Each row was made from one small tree. The marks that hang from a mark follow it in brackets, in alphabetical order. Every link used is in the known rows. Write each row's tree.
Known rows:
Z(S(V) U): -327; 363; 172; 81; 119; 134; -223; -116; 123; -182; -135; -214; 72; 111; 203; 236; -151; -189; 29; -253; -299; 7; -144
S(V(M) Z(U)): -67; -104; -149; -179; -70; -142; 376; -5; 113; -281; 264; -118; -218; -53; 38; -245; 13; -7; -23; 324; 61; -124; -20
T(G(J V(M S))): 134; -227; 193; 102; 107; -55; -169; 482; 271; -71; 4; 175; 77; -138; 350; 383; -268; -74; 68; 355; -169; 79; 174
S(V(G(T) M) Z(U)): 72; -180; -131; -333; -149; -79; 147; -52; 45; 264; 368; -220; -349; -36; -42; -254; 164; 60; 61; 69; 380; -222; -143
V(G S): 419; 87; 128; -64; 53; 287; 131; -15; -88; 296; -136; -148; 296; 65; 126; -14; -226; -54; 199; -121; -36; 265; 245
Z(S(V(G M(F))) U): -389; 57; 205; 282; 160; -93; -130; 67; -198; 52; 1; -42; -40; 162; 303; 405; -64; -89; -258; -45; -280; 22; -227
S(V(G(T) M)): 282; 80; 20; -91; -184; 97; -60; 14; 15; 568; 99; -237; -151; 207; -209; -206; -9; -160; 168; -187; 179; -295; -112
U(Z(S(V(G M(F))))): -163; -341; 138; 162; 81; -108; 73; 342; -142; -131; -18; 5; -43; 421; -73; 465; -14; -84; -539; -52; 154; -138; -222
S(V(G M) Z(U)): 98; -274; 13; -301; -91; -91; 431; 139; 87; -17; 222; -193; -172; -33; 177; -234; 2; 36; -28; 386; 76; -84; -10
M(V(S(Z))): 223; 186; -148; -89; 117; 88; 206; 181; 36; -338; -196; 30; 229; -209; 157; -282; -114; 143; -135; 160; 26; 198; 179
G(T V): 46; 328; -95; 157; -244; 210; -252; 5; 200; 53; -165; -23; 18; 45; -271; -218; -80; -152; 209; -240; -98; -261; -76
Z(S(V(M)) U): -317; 65; 203; 116; 153; 69; -179; 10; 133; -142; -58; -231; -71; 37; 128; 352; -155; -139; -25; -111; -165; -65; -159
M(F V(G(T) S)): 89; 485; -93; 259; 138; 78; -139; 4; -356; 345; -104; 169; 148; 89; 114; -198; 22; 59; -101; -291; -55; 136; 84
M(F): -119; 429; -181; 352; -86; -56; 197; -272; -329; -270; 22; 136; 382; 232; -79; -11; -174; -110; 99; -152; -381; 33; 16
M(F V(G S(Z(U)))): -81; 115; -127; 45; 233; -132; 332; 125; -290; -235; 39; 231; 130; -136; 517; -234; 34; 257; -304; 301; -180; 357; 168
S(V Z(U)): -63; 192; -193; -191; -105; -91; 343; -136; 85; -326; 205; -121; -95; 10; 112; -391; 12; -30; 38; 185; -63; -47; 6
S(V(G M(F)) Z(U)): -137; -136; -124; 17; -64; -321; 437; 62; -235; -95; 321; 82; -185; 78; 228; -204; 90; 77; -253; 392; -57; -39; -71
Z(S(V(G))): 82; 251; 294; -9; -38; 236; -223; 127; 44; 187; -345; -296; 250; 218; 205; 199; -208; -177; -22; -260; -232; 4; -196
M(V(G(T) S)): 331; 328; 25; -48; 117; 294; -172; 68; -29; 442; -190; -86; 177; -21; 89; -245; -67; 29; 133; -268; 64; 76; 154
U(Z(S(V(G(J) M)))): -106; -568; 356; -248; 32; 24; -105; 239; 326; -158; -168; -145; 30; 205; -171; 480; 57; -95; -150; 2; 135; -198; -160
V(G(J T) S(Z(U))): -14; -187; -34; -428; 42; 4; -160; -421; 24; 133; 191; -23; -68; -247; -28; -4; 275; 156; 278; -162; 287; 168; 71
U(Z(S(V(G)))): 60; -206; 248; -177; 7; 186; 29; 266; 151; -65; -183; -263; 124; 393; -16; 263; -90; -151; -245; -193; 159; -92; -142
Z(U): -107; 253; -21; -7; -8; 119; 211; -332; 18; -228; 89; -110; 283; 76; 41; -30; -205; -109; 372; -87; -319; 41; 152

Write each row's tree:
-16; 141; -127; -137; 231; 27; 263; 54; 61; -406; -27; 37; 98; -269; 329; -269; -43; 183; -75; 234; -60; 257; 237
M(V(S(Z(U))))
272; -126; -127; -268; -271; -40; 92; 70; 2; 338; 188; -214; -203; 52; -221; -263; 104; 17; -12; -22; 428; -267; -190
S(V(G(T) M) Z)
201; 100; 96; -174; -6; 205; -346; -362; 26; 411; -79; -54; 141; -18; -171; 35; 101; -27; 425; -396; 111; 99; 113
V(G(J T) S)
-86; 306; -135; 381; -76; -176; 244; -7; -217; -88; 95; 100; -50; 251; -102; -140; -82; -162; -127; 89; -239; -160; -37
S(V(M(F)))
-44; -42; -5; 158; 56; -83; -266; -293; -272; 368; 71; 206; -30; 3; -226; 213; 177; 37; 125; -246; 109; 70; 34
V(G(J T) M(F) S)
226; -24; -60; 26; -52; 113; 82; 317; 216; -286; -233; 71; -44; -224; 46; -231; -88; 62; -186; 241; 40; 119; 116
G(V(S(Z)))
4; -84; 67; 126; -8; 121; -470; 48; 359; 124; -196; 125; -259; -225; -315; 33; 101; -34; 168; -75; 70; -135; 61
G(J T V(M S))
52; -24; -143; -151; 121; 37; 293; -205; -32; -315; 165; -41; 34; -181; 123; -65; -45; 102; 60; 51; 125; 290; 204
V(S(Z(U)))
-90; -28; 101; -45; 34; 138; 8; 132; 180; -348; -135; -187; 61; 354; -183; 273; -93; -185; -237; -254; 155; -155; -150
U(Z(S(V)))
20; 218; 41; 91; -41; 182; -509; -92; 317; 84; -252; 139; -125; -137; -230; -109; 113; -69; 221; -216; -66; -67; 80
G(J T V(S))
-18; -357; -37; 3; 102; 14; 170; 329; 266; -311; 3; 51; -328; -343; 119; -69; -30; 140; -187; 474; 107; 95; 144
G(V(M S(Z(U))))
-248; -224; -177; 318; 124; -217; 193; 262; -44; -421; 116; 321; -354; -233; 166; -38; 55; 173; -419; 448; -19; 137; 74
G(V(M(F) S(Z(U))))
-210; -175; -249; 180; 192; -260; 338; -136; -318; -363; 326; 209; -151; -148; 68; 125; 46; 161; -227; 192; 134; 262; 118
V(M(F) S(Z(U)))
213; -419; -20; -323; -53; -7; -147; -154; 42; 240; 83; -32; -65; -232; -273; 144; 224; 155; 164; -87; 485; 54; -1
V(G(J T) M S(Z))
-44; -325; -109; 28; 149; -204; 376; 7; -354; -66; 287; 140; -100; -121; 215; 124; 44; 220; -238; 248; 158; 293; 116
V(G M(F) S(Z(U)))
41; -296; -95; -130; 155; -46; 310; -72; 2; -260; 236; -50; -106; -245; 45; 77; -46; 137; -7; 184; 270; 203; 180
V(M S(Z(U)))
271; 377; -28; -124; -219; 180; -95; -141; -9; 524; 38; -254; -3; 263; -119; -340; -11; -176; 246; -329; 53; -211; -87
S(V(G(T)))
73; 127; 67; -219; -214; 142; -272; -430; 48; 253; -37; -92; 318; 89; -283; 2; 55; -83; 550; -379; -97; -114; -36
V(G(J T))
99; 2; 100; -195; -188; 22; -227; -167; 156; 433; 24; -108; -101; 94; -272; -151; 138; -124; 336; -128; 34; -305; -105
S(V(G(J T) M))
-194; 441; -73; 121; -72; -91; -279; -226; -165; 52; -137; 249; 362; 100; -7; -165; 123; 29; 175; -208; -415; -107; -58
M(F V(G(J T)))
176; -277; -114; 101; 30; -142; 321; 130; -363; 5; 106; 135; 44; -43; 64; 110; -23; 167; -276; 194; 229; 247; 60
V(G M(F) S(Z))
-35; -163; -185; 369; 17; -173; 160; 384; -70; -337; -84; 315; -222; -166; 5; -38; -2; 139; -468; 397; 45; 91; 39
G(V(M(F) S(Z)))
130; 159; -131; 96; 114; -92; 277; 259; -307; -167; -146; 212; 253; -69; 341; -237; -28; 220; -362; 211; -102; 310; 126
M(F V(G S(Z)))
-230; 52; -60; 442; 26; -94; -448; -14; 40; 12; -97; 381; -292; -121; -280; 73; 192; -5; -56; -72; -58; -99; -10
G(J T V(M(F) S))
67; -149; 99; -184; -182; 69; -200; -288; 95; 321; 17; -85; 182; 11; -348; 153; 38; -52; 495; -237; 43; -198; -69
V(G(J T) M)
-146; -41; 286; -81; -70; 93; -650; -85; 192; 361; -228; -201; -24; 49; -190; 387; 104; -130; 158; -395; 55; -227; -343
Z(S(V(G(J T) M)))
47; 40; -49; 176; -202; 144; -207; 142; 247; 109; -103; -28; -128; -10; -349; -63; -82; -112; 145; -105; 18; -345; -92
G(T V(M))
12; -148; 121; 183; 111; -83; 17; -101; -219; 96; -65; 219; 155; 1; 18; 231; 11; 32; 52; 85; -196; 205; 158
V(G(J) M(F) S)
-83; -163; -65; -35; -189; -365; 199; 11; -114; -179; 86; 182; -10; 36; -28; -146; 177; 71; -161; 365; -136; -115; -136
S(V(G(J) M(F)) Z)
-318; 116; 399; -150; 90; 104; -365; -157; 229; -42; -214; -182; 161; 34; 291; 266; 2; -122; 187; -125; -445; 33; -124
Z(S(V(G(J))) U)
